Every row comes from one small tree of marks. Brackets hold a mark, then the marks that hang from it, in the order of their numbers. Every link used is in the known rows. Which tree was each row made from?
Known rows:
[K575 [K118 K439]]: -.21,.19,-.37,-.27,.31,-.31,-.02,.06,-.10,-.04,-.45,.09,-.19,.27,-.50,-.09,.47,-.03,-.14,-.07,.26,.07,.46,-.73,-.47,-.09,.38,.48,.01,-.46,-.27,.06,-.22,.16,.54,.07,.06,.18,-.19,.58,-.40,-.06,.24,-.05,.12,.17,-.26,.20,-.03
[K439 K575]: -.12,.10,-.10,-.24,.17,-.25,.08,.11,.07,-.08,-.29,-.25,-.25,-.20,-.16,-.14,.06,-.41,.06,.03,.18,.39,.11,.36,-.06,-.08,-.22,.07,.13,-.03,.39,-.03,-.01,.28,-.05,.13,.38,.13,.05,.23,-.02,-.08,.25,.23,-.04,-.27,.13,-.04,.07
[K458 [K52 K575]]: -.27,-.01,-.17,-.17,-.23,.00,.06,-.07,.05,-.54,.08,-.42,.03,-.32,.12,.50,-.11,-.07,-.17,-.12,-.03,.26,.10,.48,.03,.13,-.13,.10,.09,-.16,.15,.02,-.06,.12,-.20,.18,.04,-.33,.12,-.26,.34,-.23,.02,-.07,.39,-.07,.19,.21,.26
[K118 K439]: -.10,.12,-.39,-.54,.47,-.12,.17,.00,-.05,.13,-.33,-.09,-.33,.15,-.44,.05,.46,.03,-.09,.01,.36,.43,.30,-.36,-.03,.13,.37,.17,.26,-.35,-.24,.00,-.27,.24,.18,-.13,.32,.26,-.43,.64,-.35,-.08,.48,-.02,-.13,.20,-.16,.30,.15
[K52 K439 K458]: .15,.15,-.04,-.03,.12,.06,.20,.26,-.30,.05,.12,-.24,-.20,.24,-.51,-.27,.04,.17,-.11,-.46,.02,.45,.14,.10,-.18,-.04,.01,-.18,.31,.41,-.47,.02,-.15,.08,-.32,-.23,.34,.34,-.25,.49,-.21,-.07,.11,.17,-.15,-.06,-.28,.20,-.17
[K3 [K52 [K439 [K575 K118]]] K585]: -.19,.09,.05,.12,-.09,-.56,.04,.14,.14,.10,-.13,.70,-.08,-.06,.08,-.04,.20,-.06,-.06,.57,.18,-.73,-.19,.21,-.08,-.34,.10,.45,-.49,-.18,.04,.23,-.09,-.22,.45,.19,-.36,.01,.05,-.13,.17,.20,.17,.31,-.55,.58,.19,-.17,-.22
[K575 K118]: -.45,.20,-.06,-.09,-.07,-.49,-.15,.11,-.01,-.14,-.34,.10,-.30,.01,-.39,.00,.32,-.03,-.18,-.31,.08,.06,.42,-.25,-.56,-.08,.14,.43,-.13,-.24,.15,.07,-.12,.03,.43,.06,.34,.11,.04,.42,-.33,-.08,.16,.20,.28,-.03,.05,.24,.06
[K52 K458]: -.08,.09,.05,-.15,.22,-.02,-.05,.04,-.17,-.06,.10,-.23,-.18,.03,-.48,-.21,-.03,-.03,-.02,-.48,-.04,.53,.35,.05,-.21,-.04,-.15,-.10,.33,.20,-.01,-.07,.05,.12,-.02,-.11,.70,.28,-.04,.42,-.42,-.11,.03,.14,.13,-.28,-.03,.36,.20
[K585 [K3 [K52 K439 K575]] K458]: .22,.22,.09,-.10,.09,-.05,.26,-.53,.02,.34,.04,.10,.15,-.05,.26,-.29,.23,-.01,.38,.11,-.10,-.37,-.20,.06,.09,.13,-.03,-.47,.14,.65,-.07,-.03,-.34,-.06,-.54,-.08,-.23,-.19,-.52,-.24,.10,.10,-.13,-.39,-.25,-.05,-.13,.19,.05
[K52 K458 [K575 [K118 K439]]]: .16,.22,-.30,.32,.37,.13,-.06,.06,-.72,-.20,.38,-.45,.14,.58,-.48,-.15,-.08,-.13,-.24,-.14,-.28,-.05,.42,-.36,-.20,-.36,-.21,.08,-.01,.02,-.46,.23,.02,.20,.19,.38,.10,-.06,.25,.10,-.37,-.05,.20,.00,.20,.06,-.38,-.12,-.03
[K439 [K575 K118]]: -.15,.25,-.12,.09,-.13,-.46,.01,.14,.02,-.22,-.43,-.07,-.10,-.11,-.24,-.12,.14,-.54,-.11,.05,.02,.03,.24,.05,-.41,-.35,-.19,.35,-.15,-.12,.45,-.02,.02,.20,.26,.37,.13,.06,.23,.19,.03,-.08,.18,.26,.05,-.15,.07,-.12,-.03
[K458 [K52 [K439 [K575 K118]]]]: -.11,.14,-.16,.22,-.57,-.48,.40,.39,.09,-.39,-.55,.00,.01,-.09,.07,.05,.09,-.24,-.26,.00,-.11,-.26,-.10,.03,-.36,-.11,.06,.35,-.20,-.27,-.03,.03,-.28,-.11,.04,.34,-.43,-.05,.13,-.15,.66,-.09,-.13,.25,.11,.05,-.17,-.18,-.41
[K118 [K439 K575]]: .05,.17,-.41,-.33,.45,-.06,.29,.07,-.03,.05,-.39,-.29,-.17,.03,-.25,-.04,.21,-.44,.00,.28,.24,.37,.09,-.13,.04,-.13,.06,.09,.23,-.29,.04,.00,-.21,.39,.18,.24,.20,.27,-.12,.41,-.13,-.13,.38,.06,-.32,-.02,-.16,-.13,.01
[K3 [K585 [K458 [K52 K118]]]]: -.23,-.34,.60,-.27,-.22,.22,-.20,-.41,.07,-.14,.06,.39,.24,-.11,.22,.44,-.25,-.05,-.03,-.14,.10,.07,-.30,-.45,.20,-.06,.14,-.01,-.22,-.58,.13,-.44,.44,-.13,.41,.04,.09,.16,.26,-.15,-.06,-.05,-.41,-.08,.60,-.11,.22,.09,.06
[K458 [K52 K118 K575]]: -.25,-.33,.04,.11,-.31,.38,-.20,.16,.16,-.51,.09,-.48,.13,-.33,.44,.44,-.38,.18,-.24,-.19,-.34,.15,-.03,.25,.18,.15,-.19,-.08,-.18,-.33,.31,-.13,.26,.07,.01,.10,-.04,-.38,.24,-.44,.40,-.22,-.05,.05,.48,-.24,.18,-.14,.20
[K3 K52 K585]: -.47,-.11,.13,-.50,.35,-.33,-.15,-.18,.25,.05,.06,.63,-.34,-.30,-.03,.21,.23,.22,.16,.24,.58,-.07,.13,.22,.09,.00,.23,.28,-.21,-.45,.23,.03,-.09,-.15,.53,-.27,.33,.08,-.18,.13,-.26,.01,.23,.13,-.34,.51,.53,.62,.33
[K585 [K52 K439 [K575 K118]] K458]: .34,.34,-.17,.46,-.58,-.10,.01,-.10,-.19,.24,.27,.00,.22,.22,-.17,.09,.31,-.17,.08,-.12,.13,-.57,-.01,-.26,-.10,.02,.18,.03,-.24,.47,-.48,-.01,-.02,-.10,-.54,.02,-.72,-.16,.07,-.28,.07,.30,-.09,-.35,.37,-.07,-.22,-.21,-.30
[K3 [K52 K118 K439 K458 K575]]: .29,-.19,.18,.57,.12,.53,-.15,.29,-.04,-.04,.64,-.33,.08,.13,.25,-.34,-.38,.47,-.07,-.15,-.56,-.15,-.04,.45,.30,.03,-.18,-.40,-.04,.42,-.13,.19,.26,-.02,-.35,-.23,-.25,-.24,.04,-.47,.25,.05,-.09,.14,-.31,.22,-.16,-.25,.10
[K3 [K52 K439 K575] K585]: -.22,-.01,.01,-.28,.32,-.01,.00,.07,-.01,.05,.49,.30,-.18,-.15,.25,.26,.11,.40,.06,.42,.37,-.43,-.17,.50,.36,-.09,.08,.04,-.17,.04,-.25,.24,.01,-.08,.15,-.12,-.08,-.18,-.19,-.18,.06,.15,.34,.08,-.61,.70,.28,.13,.12
[K52 K118]: -.22,-.14,.15,-.12,.05,.07,-.30,.18,.25,.05,-.24,-.05,-.27,-.10,.04,-.01,-.03,.19,-.12,-.28,-.09,.51,.15,-.08,-.05,.12,.11,-.01,.06,-.22,.32,-.02,.13,.18,.27,-.18,.33,.18,.02,.27,-.21,-.08,.20,.19,.08,-.14,.02,-.05,.16

Which tree is each row?
.27,-.32,.16,.52,-.22,.59,-.51,.06,-.22,.06,.88,-.13,.36,-.01,.34,.33,-.63,-.01,.01,.16,-.17,-.13,-.22,.25,.44,-.10,-.31,-.13,-.12,.16,.15,.02,.54,-.07,-.08,.09,-.10,-.31,.65,-.58,-.21,.21,-.18,-.16,.16,-.14,.35,-.33,.00 => [K3 [K585 [K52 K118 K458 K575]]]
.18,.19,-.31,-.06,-.36,-.47,.36,-.03,.17,.45,-.51,.22,.05,-.09,.06,-.02,.37,.09,.36,.15,.23,.00,-.05,.18,-.12,.47,.28,.01,.42,.32,-.16,.00,-.67,-.36,-.59,-.31,-.35,-.16,-.72,.23,.26,.12,-.17,-.46,-.20,-.19,-.06,-.06,-.29 => [K585 K3 [K52 K439]]
-.10,-.19,.18,.14,.07,.05,.01,.23,.49,.13,-.14,.22,-.40,-.15,.10,-.23,.20,.67,-.08,.02,-.11,-.12,-.08,.08,.11,.26,.31,.00,-.11,-.16,.07,.12,-.08,.01,.09,-.47,-.20,.06,-.33,.06,.15,.00,.06,.12,-.35,.36,-.02,.03,.08 => [K3 [K52 K118 K439]]
-.05,-.03,.12,.07,.05,-.14,.08,-.08,.52,.39,-.54,.41,-.10,-.21,.39,-.46,.12,.51,.09,.18,-.27,-.17,-.19,.00,.02,.30,.23,-.23,.11,.18,.24,.04,-.29,-.30,-.04,-.38,-.25,-.10,-.61,.06,.29,.01,-.17,-.20,-.39,.10,-.09,-.09,-.02 => [K585 [K3 [K52 K118 K439]]]
.33,.16,-.06,.17,.10,.02,.36,.32,-.24,-.07,.03,-.45,-.03,.17,-.31,-.48,-.16,-.29,-.07,-.12,-.17,.26,-.12,.35,-.10,-.25,-.35,-.27,.34,.57,-.09,.15,-.01,.27,-.41,.11,.16,.25,.05,.25,.05,-.03,.05,.38,-.31,-.19,-.37,-.14,-.19 => [K52 [K439 K575] K458]
.09,-.03,.05,.14,-.04,.54,-.26,.42,.00,.01,.14,-.30,-.12,.04,.26,-.04,-.27,.34,-.31,-.05,-.17,.08,-.14,.27,.23,.01,-.08,-.16,.04,.26,-.17,.16,.07,.32,-.15,-.14,-.08,-.04,.06,-.09,.14,.07,.34,.15,-.28,.07,-.14,-.48,-.15 => [K52 K118 K439 K575]
.14,-.10,-.10,.11,.52,.50,-.05,.07,-.20,.12,.00,-.35,-.04,.38,-.29,-.28,-.29,.14,-.19,-.26,-.29,.49,.18,-.49,.02,-.04,.05,-.10,.26,-.26,-.24,-.05,.18,.21,.20,-.17,.30,.30,.00,.35,-.43,-.10,.08,.05,.02,-.12,-.32,-.04,-.03 => [K52 [K118 K439] K458]
-.24,-.13,.25,-.47,-.12,.23,-.03,-.52,-.33,-.27,.36,.10,.26,-.12,.19,.61,-.20,-.29,.04,.02,.32,-.05,-.17,-.11,.21,-.15,-.12,-.08,-.10,-.22,-.08,-.26,.27,-.07,.00,.31,.18,-.05,.35,-.41,-.05,-.04,-.18,-.19,.49,.03,.36,.23,.16 => [K3 [K585 [K458 [K52 K575]]]]
-.10,.21,.31,-.43,.16,-.46,.23,-.75,.27,.29,-.39,.37,-.05,-.19,-.07,-.27,.30,-.22,.62,.00,.02,-.13,.17,-.20,-.09,.21,.09,-.29,.18,.20,.30,-.25,-.31,-.24,-.20,-.14,.19,.01,-.53,.23,-.21,-.06,-.36,-.30,.16,-.25,.08,.64,.37 => [K585 [K3 K52] K458]
.09,-.17,-.02,.22,-.35,.12,.31,.45,.32,-.29,-.44,-.23,.11,-.29,.37,.04,-.21,.02,-.34,-.01,-.31,.11,-.34,.21,.08,.02,-.01,-.08,-.09,-.32,.17,.00,-.02,-.04,-.13,.12,-.41,.00,.14,-.27,.78,-.06,-.16,.29,-.07,-.16,-.11,-.51,-.26 => [K458 [K52 K118 [K439 K575]]]
-.13,.29,-.25,.18,-.16,-.09,-.07,.26,-.26,-.12,.03,-.13,-.09,.15,-.15,-.12,.14,.17,-.23,-.14,.02,-.23,.16,.04,-.36,-.30,.03,.23,-.13,.33,-.30,.26,-.09,.09,-.02,.09,-.13,-.15,.01,.02,.05,.07,.32,.09,-.05,.13,-.20,-.16,-.27 => [K52 K439 [K575 K118]]
.16,.34,-.07,.45,-.06,.16,-.01,.25,-.60,-.23,.38,-.33,.14,.39,-.27,-.27,-.10,.09,-.27,-.40,-.32,-.20,.15,.11,-.38,-.40,-.32,-.10,-.07,.57,-.48,.26,.04,.08,-.21,.19,.06,-.06,.16,-.04,-.01,.13,.14,.16,-.03,-.02,-.42,-.16,-.26 => [K52 K439 K458 [K575 K118]]
-.10,.17,.13,-.54,-.31,-.33,.37,-.71,.05,-.01,-.57,.13,.19,-.21,.00,.14,.18,-.31,.36,-.25,-.02,.13,-.06,-.42,-.16,.27,.03,-.18,.27,.00,.14,-.34,-.34,-.18,-.21,.14,.16,.10,-.40,.07,.05,-.31,-.64,-.29,.59,-.57,-.02,.45,.11 => [K585 K3 [K458 K52]]
-.01,.03,-.21,-.15,-.35,-.24,.56,.26,.13,-.33,-.40,-.26,-.08,-.27,.12,.18,.09,-.23,-.22,.03,.04,.10,-.22,.42,-.05,.07,-.04,-.05,-.01,-.24,-.11,-.10,-.35,-.06,-.36,.09,-.23,.02,-.19,-.07,.65,-.21,-.06,.23,-.08,-.05,-.02,-.15,-.22 => [K458 [K52 [K439 K575]]]
-.18,-.01,.36,-.45,.23,.08,-.28,-.55,-.01,.08,.51,.31,.04,-.15,.16,.17,.01,-.06,.37,.28,.30,-.27,-.09,.12,.39,-.09,-.05,-.05,-.25,.06,.12,-.07,.22,-.01,.06,.08,.19,-.07,.16,-.35,-.33,.08,-.03,-.04,-.09,.38,.47,.46,.36 => [K3 [K52 K575] [K585 K458]]
.08,-.01,-.04,.20,-.34,-.22,-.10,-.08,.44,.37,-.46,.17,.19,-.30,.33,.05,.04,.02,.29,.06,-.09,.13,-.01,-.06,.00,.45,.07,-.06,.25,.04,.53,-.13,-.20,-.26,-.22,-.16,-.16,-.20,-.28,.09,.07,.03,-.35,-.47,.17,-.54,.20,-.12,.01 => [K585 K3 [K52 K118]]
.54,-.06,.02,.66,-.47,.14,.11,.13,.01,.43,-.07,-.03,.33,.10,.11,-.32,-.20,.15,.16,-.12,-.43,-.04,-.31,-.09,-.09,.29,-.01,-.34,.32,.64,-.11,-.05,-.15,-.30,-.61,-.12,-.39,-.11,-.30,.03,.13,.17,-.41,-.34,-.01,-.45,-.22,-.32,-.46 => [K585 K3 [K52 K118 K439 K458]]
.22,-.09,-.05,.17,-.18,.21,-.25,-.14,-.35,-.07,.81,-.13,.32,-.04,.05,.38,-.38,-.18,.21,.11,.15,-.06,-.05,.39,.28,-.01,-.33,-.01,.02,.28,-.09,.15,.27,-.12,-.28,.08,.06,-.28,.41,-.27,-.30,.21,-.03,-.23,-.03,.04,.46,.16,.03 => [K3 [K585 [K52 K458 K575]]]
.27,.02,-.06,.22,.13,-.13,.35,.17,.05,.02,.14,-.07,-.13,-.08,-.19,-.48,.05,-.06,.05,.06,-.19,-.14,-.07,.55,.05,-.07,-.23,-.19,.05,.47,-.02,.21,-.10,-.02,-.44,-.03,-.09,.08,-.10,-.01,.23,.00,-.02,.32,-.52,.11,-.12,.02,.05 => [K3 [K52 [K439 K575] K458]]
-.27,-.03,.34,-.15,-.38,-.05,-.24,-.51,-.42,-.35,.25,.20,.37,.06,.12,.56,-.14,-.23,.00,-.01,.14,-.43,-.10,-.40,-.15,-.37,-.11,.27,-.42,-.28,-.10,-.15,.26,-.15,.36,.48,-.05,-.13,.51,-.46,.01,.02,-.26,-.03,.76,.05,.28,.20,-.08 => [K3 [K585 [K458 [K52 [K575 K118]]]]]
.38,-.11,-.18,.30,.41,.49,.07,.09,-.25,.04,-.02,-.54,.20,.25,-.07,-.38,-.35,-.34,-.19,.02,-.40,.35,-.05,-.28,.13,-.17,-.30,-.21,.16,-.13,.18,-.11,.29,.35,.02,.25,.11,.26,.32,.15,-.21,-.02,.04,.13,-.09,-.22,-.36,-.43,-.02 => [K52 [K118 [K439 K575]] K458]
-.09,-.36,.12,.07,-.30,-.02,-.45,.10,.31,.24,.07,.48,-.01,-.20,.27,.47,-.13,.11,.13,.25,.31,-.04,-.06,-.05,.21,.26,.21,.19,-.17,-.44,.27,-.12,.27,-.18,.35,-.23,-.05,-.11,.22,-.01,-.19,.19,-.08,-.18,.11,.09,.43,-.09,.04 => [K3 [K585 [K52 K118]]]
.11,-.26,-.04,.19,.57,.36,-.06,-.03,.08,.07,.16,-.07,-.13,.23,-.17,-.32,-.02,.24,-.05,-.04,-.29,.16,.22,-.33,.12,.21,.09,-.01,-.07,-.35,-.05,.01,.08,-.04,.22,-.29,.02,.17,-.03,.12,-.21,-.16,-.03,-.02,-.10,.21,-.23,.12,.25 => [K3 [K52 [K118 K439] K458]]
-.14,-.26,.64,-.22,.23,.12,-.38,-.43,.22,.23,.19,.69,-.07,-.08,.13,.05,-.03,.15,.18,.15,.17,-.20,-.14,-.40,.28,.01,.17,-.05,-.34,-.29,.33,-.18,.42,-.15,.52,-.20,.12,.22,.09,-.14,-.40,.05,-.21,.04,.00,.15,.38,.28,.35 => [K3 [K52 K118] [K585 K458]]
.16,-.31,-.27,.12,.09,.53,-.30,.01,-.10,.23,.43,.08,.27,.11,.46,.49,-.16,.10,-.03,.60,.27,-.11,-.21,-.26,.59,.13,.18,.18,-.06,-.43,-.21,.00,.19,-.03,.27,-.01,-.42,-.27,.30,-.28,-.12,.26,.22,-.39,-.14,.36,.24,-.49,-.08 => [K3 [K585 [K52 [K118 K439] K575]]]
